Every row comes from one small tree of marks. Brackets hold a mark, then the marks that hang from it, in the order of their numbers. Every link used is in the known rows. Which tree was each row made from?
Known rows:
[J685 [J64 [J444 J215] J618]]: [-18.4 -14.2  -8.8  -7.7 -14.5   9.8   4.9  -3.9  23.6  -8.2   0.1 -11.1
  37.1  29.4   1.9 -22.9  51.1   5.4 -38.8  -2.5  -7.5  24.6  11.7 -31.2
  -0.6]
[J461 [J368 J17 J444]]: [ 16.7  -2.6 -18.9  -9.8  -3.6  -0.4  23.5  13.0  24.0  17.2  12.2  12.1
 -27.2  24.1  34.9 -11.5 -19.9  28.4 -29.2   1.8 -17.7 -12.0  15.5 -17.4
  -3.1]
[J461 [J368 J17 [J444 J215]]]: [  7.0 -13.1 -17.7 -10.6  -8.0   5.3  28.0  16.3  19.4  20.6   1.3   1.3
 -19.4  20.4  40.5 -14.3 -17.0  24.3 -45.9  -8.5  -7.6  -6.7  25.9 -20.8
   3.6]
[J685 J64]: [-16.7  -3.2   4.0 -12.0  -2.4  -3.6  -4.1  -9.1  10.9   9.2   9.2   5.9
   9.5   0.0   4.4  -8.6  14.5  -2.1 -11.1   4.1  -1.2  18.0   0.7 -19.5
  -6.4]
[J188 [J215 J996]]: [-14.2  -0.5 -15.5  -6.3  10.8  -6.4 -10.1  12.4 -10.4 -24.4  -4.8  -5.4
   6.6  40.9  13.7  -4.2 -13.5  -8.6 -22.7 -12.1   7.8   2.8 -13.6 -11.2
  17.8]
[J230 [J685 [J64 [J444 [J368 J17]] J618]]]: [-17.7   1.1 -11.3  -7.5 -13.6   8.6  14.8 -22.8  24.3  -7.8  18.6  -8.2
  25.7  61.0  12.2 -50.0  17.6  48.3 -36.4  14.4 -17.6   8.8   1.2 -32.2
  -5.1]
[J461 [J368 [J444 J64 [J215 J996]]]]: [-12.2 -12.6 -30.3 -16.2   4.3   3.2  16.8  36.8  18.5  23.4   1.6  -2.1
  15.5  16.1  37.0  -5.0   5.7  26.3 -56.4 -10.8  -5.0   1.7   8.8 -20.1
   5.8]
[J685 [J64 [J444 J368]]]: [-23.2   4.4   3.0 -12.8 -14.8  -2.6   3.9 -25.4  21.1  13.0  12.6   8.8
  20.7  12.8  13.2 -27.0  38.0  19.0 -11.5  -3.0 -15.7  15.5  10.0 -15.8
 -10.2]
[J368 J17 [J444 [J64 J618] J215]]: [  0.5 -17.4 -33.6  15.0  -9.3   6.6  22.2  28.2  26.8   7.6  -5.4 -12.5
  11.5  23.3  34.7 -24.9   6.4  12.6 -51.5  -2.8   0.2  -2.3  30.7 -20.9
   8.3]
[J444 [J64 J618] [J215 J188] J368]: [-16.9   7.7 -11.8  24.0  -4.9  15.4  24.5   3.5   5.3   6.2   2.9  -9.4
  31.4   7.2   6.9 -36.0  31.8  18.3 -13.2 -18.2 -16.6 -23.0  18.0   1.0
  17.5]
[J230 J685]: [-10.5  -1.1   0.8  -5.7   7.6   2.8  -4.4  -2.2   2.0  -4.0  -2.9 -11.2
   1.9  13.2  -9.2 -10.6 -12.3  13.9 -14.8  13.1   9.3  12.2 -16.0  10.1
 -12.9]
[J996 J214]: [  5.3  -3.4   3.7  -8.1   3.3  13.4   0.0  -1.9  -8.1   7.5 -19.0  -1.5
   0.6  20.2   7.9  -4.8   3.7  -5.1  -9.0 -14.3  -7.9  11.6   6.7  -4.7
  -9.9]
[J813 [J996 [J214 J43] [J215 J188]]]: [-31.8 -19.8 -12.7 -31.7   8.7  44.4  14.2  27.8 -17.6  -0.7 -12.9  15.3
   1.9  32.0  -0.8 -42.2  -2.1   4.1 -14.1   0.0   1.6   8.3  32.7 -36.4
  14.1]
[J368 [J444 J64]]: [ -6.3  -4.4 -18.0   7.5   1.5  -6.8   1.2  18.9  24.9  21.6  -0.8   3.0
   2.1 -14.2  22.1 -10.0  13.2   3.0 -22.6   2.1   1.7   8.5  13.5   6.1
 -20.2]
[J444 J64 [J215 J188 J996] [J368 J17]]: [-30.4 -10.5 -27.8  -3.6 -16.5  19.8  16.1  11.3  -3.5  22.1  -6.0   5.2
  20.7  14.8  24.5 -27.8  -0.1  34.7 -31.5 -11.1  -4.8 -18.8  25.9 -20.2
  38.8]
[J64 [J444 J215] J618]: [ -2.3 -10.4 -13.7   4.8 -10.2  14.3   7.8   4.2  12.9 -18.2 -12.3 -17.1
  28.4  29.1  -1.6 -13.9  34.2   7.1 -28.9  -6.8  -6.2   6.8  11.4 -12.6
   5.0]
[J368 J17 [J444 [J64 J618] [J215 J996]]]: [ -4.9 -23.3 -45.3   4.4  -5.8  12.4  18.4  39.8  19.8   1.1  -3.5 -15.2
  28.2  46.3  36.8 -15.8   2.4  22.2 -61.8   0.6  -5.8  -3.9  22.8 -38.9
  24.9]
[J996 [J214 J43] [J215 J188]]: [-22.0 -14.2  -2.6  -6.7   0.9  44.7   3.1  14.1 -29.7  -4.7 -21.9   8.0
 -12.8  12.9   2.9 -46.0   7.5  -2.1 -12.3  -1.8   2.5  14.2  30.0 -21.9
  -0.7]
[J368 J17 [J444 J64 [J215 J188]]]: [-20.1 -20.1 -32.1   5.2 -12.0  13.9   9.5  21.4  26.1  30.0 -16.6   6.1
  -4.6 -10.1  25.4 -29.3   9.8   8.2 -41.2   2.6   4.7   3.1  40.3  -0.6
   3.3]
[J64 [J444 J368] J618]: [  6.0  10.6  -7.2  11.9 -10.0   6.7  17.5 -12.1  11.5 -16.2  10.2  -7.7
  27.0  35.1   5.4 -20.0  30.0  25.4  -2.3  -5.4 -27.9 -11.7   6.5  -8.8
   1.3]
[J64 [J444 [J215 J188 [J996 [J214 J43]]]] J618]: [-15.6 -22.1 -34.8  -6.3   2.9  54.7   9.5  20.8 -10.2 -22.1 -37.2   0.0
  41.2  50.5  -4.7 -27.5  36.9  24.6 -31.4  -7.4 -17.9  10.2  15.3 -45.3
  15.3]
[J230 [J685 [J64 J444]]]: [-32.6  -9.1  -1.9 -23.6  -3.0   2.5 -15.4 -15.1  26.2   3.2   0.7  -1.9
  16.1  16.5  -5.9 -25.6  27.8  18.7 -34.8  18.7   6.6  40.6  -9.4  -9.2
 -29.7]
[J43 J214]: [  1.4  -9.0  11.8 -10.5  -9.3   6.7  10.9  -0.2  -5.8   9.8  -5.8   0.9
  -2.7  15.2   1.4  -9.0  15.8   5.2   4.8   2.3  -6.2 -12.7   7.1 -11.0
 -12.2]

Which tree is each row?
[ -7.1 -11.5 -17.1 -12.4  11.8  28.7   1.8  16.9 -27.1 -10.2 -20.0   6.7
  13.7  28.3  12.1  -4.6  -8.6  19.6 -13.3  -7.5  -2.9   5.9  -1.1 -43.5
   9.8]	[J215 [J996 [J214 J43]]]
[ -8.2   6.0  -7.1  22.2  -6.0   3.0  25.2   4.2   0.2   4.3   8.0 -18.2
  31.8  12.4  21.6 -24.6  21.8  18.5 -20.1 -24.6  -4.6 -16.7  13.6  -6.4
  16.8]	[J444 [J64 J618] J215 J368]
[ -2.8 -19.9 -33.3  -0.6   7.0  20.8  13.1  35.7  11.1   7.6 -22.7 -20.2
  41.7  53.9  30.3 -13.1  24.4   9.1 -59.0 -18.4 -18.7  14.6  17.6 -31.4
   3.5]	[J368 [J444 [J64 J618] [J215 [J996 J214]]]]
[  0.7  -4.9 -15.7   8.9 -24.1  15.1  27.7  -5.9   8.0  -8.9  -1.8 -13.2
  20.8  42.1  22.3 -31.9  14.6  33.3 -28.1 -12.8 -14.9 -14.0  25.0 -24.7
  21.3]	[J64 [J444 J215 [J368 J17]] J618]
[ -3.6 -11.5 -28.0  -2.4 -19.3  19.5  24.7   4.7   1.9 -15.7   0.4 -13.3
  37.3  65.8  21.3 -23.7  10.9  43.3 -37.4  -8.6 -21.5 -13.2  20.8 -47.6
  38.1]	[J64 [J444 [J215 J996] [J368 J17]] J618]
[  0.6  16.6  -8.5  22.2  -2.7  -2.3  20.3   1.6   1.8   0.1  18.3 -10.0
  26.6  14.4  16.6 -21.2  18.2  20.9  -2.6 -12.5 -16.1 -22.7   2.3  -4.1
   9.2]	[J444 [J64 J618] J368]
[ -3.6   1.8  -7.0  12.0 -14.1  11.6  22.6  -8.4   7.5 -10.9  -2.5 -16.6
  33.9  33.8   8.7 -24.7  33.3  21.6 -19.5 -16.5 -19.2  -6.0  16.0 -11.3
   9.6]	[J64 [J444 J215 J368] J618]
[-27.4 -18.3 -34.3  -4.1   1.6  17.1   1.5  33.4  20.8  19.8 -16.5   1.8
  25.9   1.9  12.2 -13.8  22.9  10.6 -43.1   2.3  -6.9   8.8  19.4  -7.6
   7.0]	[J368 [J444 J64 [J215 J188 J996]]]
[-15.0 -16.1 -28.7  -2.6   4.0  36.4   6.7  28.3  -7.1   1.3 -26.6 -12.0
  44.6  45.3   5.6 -18.7  30.1   6.7 -37.2 -14.9 -17.7   2.6  14.1 -18.4
  19.1]	[J444 [J64 J618] [J215 J188 [J996 J214]]]
[ -6.6  -3.7  -1.9   3.9 -18.0   6.0  24.0  -9.4  -6.6  10.9  -2.0  -4.8
  -1.1  13.5  28.0 -21.2 -16.8  23.1 -20.6 -18.9   1.0 -17.3  25.0 -14.5
  24.2]	[J444 J215 [J368 J17]]
[ -9.6 -18.4 -40.5 -18.6  -8.4   6.3  22.1  39.3  19.2  25.0   1.8   2.1
   4.8  27.0  50.3 -10.8 -12.0  36.4 -65.3  -6.2  -1.4  -6.6  20.4 -33.6
  17.1]	[J461 [J368 J17 [J444 J64 [J215 J996]]]]
[-13.0   1.8 -19.2   9.4  -1.7   8.7  22.1  16.7  -5.2  -5.4   8.1 -19.0
  49.5  34.7  20.6 -15.6  16.2  27.7 -28.6 -20.8 -11.2 -18.5   5.6 -26.5
  32.4]	[J444 [J64 J618] [J215 J996] J368]
[  5.1   9.2 -18.2  19.3 -13.6   2.0  27.2   1.2   4.1   2.8  17.4  -5.6
  14.0  25.2  28.8 -29.9  -2.1  31.6 -12.9  -7.7 -12.0 -30.5  13.2 -18.4
  20.1]	[J444 [J64 J618] [J368 J17]]
[-25.7  -2.8 -15.8   6.9 -18.7  13.5  20.0  -0.3   2.5  30.6  -6.9   4.6
   3.3  -8.3  24.1 -37.9   6.1  23.0 -21.4 -14.4   1.8 -19.2  31.8  -0.3
  23.4]	[J444 J64 [J215 J188] [J368 J17]]
[-16.1 -11.1   6.4 -16.6  -3.1  32.7  -0.3  10.3 -15.4   4.3 -18.4  -1.6
  -7.5  28.0  -1.7 -35.6  13.2 -13.4 -18.5  -5.9 -10.0  19.9  29.5  -1.4
  -2.1]	[J996 J214 [J215 J188]]
[-21.2   1.3 -24.0  12.0  -2.8  21.8  22.2  16.6  -2.8  -0.8   3.6 -10.0
  49.0  28.8   6.6 -25.4  29.4  27.3 -22.0 -13.2 -23.0 -21.8  11.1 -15.8
  33.9]	[J444 [J64 J618] [J215 J188 J996] J368]
[-29.5 -15.3  -7.5 -10.4  -4.0  11.4   1.1  -7.9  25.9 -11.9  -0.8 -22.0
  39.5  41.8  -6.8 -32.9  39.6  19.3 -52.4   9.9   1.7  35.7  -2.9 -21.1
 -15.4]	[J230 [J685 [J64 [J444 J215] J618]]]
[ -6.8  -9.2 -13.2 -17.1   7.1  30.4  -2.5  11.9  -9.3   2.6 -23.5   7.2
  16.2  38.6  -5.9  -5.7   9.6   4.6 -10.1  -5.3 -25.8   8.7   5.0 -15.8
   9.7]	[J215 J188 [J996 J214]]
[-10.7  -8.8 -28.3  20.0   2.7  16.3  13.5  26.7  27.3   9.5  -7.7  -6.8
  23.6   5.9   8.7 -25.8  35.6   2.2 -34.2  -1.3 -13.9  -0.2  24.6   3.4
  -2.3]	[J368 [J444 [J64 J618] [J215 J188]]]
[ -2.8 -12.1 -27.7   3.4  -7.7  -2.3   7.4  20.4  26.3  24.2  -2.9   7.3
 -10.8  -1.3  35.6 -17.2  -6.2  11.8 -31.6   7.0   4.6   1.3  23.3  -7.1
  -7.1]	[J368 J17 [J444 J64]]
[-11.3 -21.0 -28.3   3.5 -13.6   1.2  11.7  21.2  21.0  26.6 -14.4  -3.0
  -4.4  -5.0  39.8 -19.6  -2.1  11.0 -51.4  -5.2  15.3   6.2  33.6  -9.8
   0.4]	[J368 J17 [J444 J64 J215]]
[-28.7 -24.9 -15.5 -30.1   2.8  31.3  -2.1   4.6  13.5 -13.6 -18.8 -25.1
  57.0  85.3   2.6 -28.4  37.1  26.0 -70.3  -1.1 -12.9  46.9  -4.5 -44.8
  -7.1]	[J230 [J685 [J64 [J444 [J215 [J996 J214]]] J618]]]
[ -9.7  -8.8 -10.3  -4.2 -28.6   9.0  17.4 -12.6   4.8  10.1  -9.7  -1.3
   5.7  17.7  25.9 -28.7   6.4  29.1 -27.8 -13.4  -1.4  -2.3  28.5 -14.2
  15.0]	[J64 [J444 J215 [J368 J17]]]
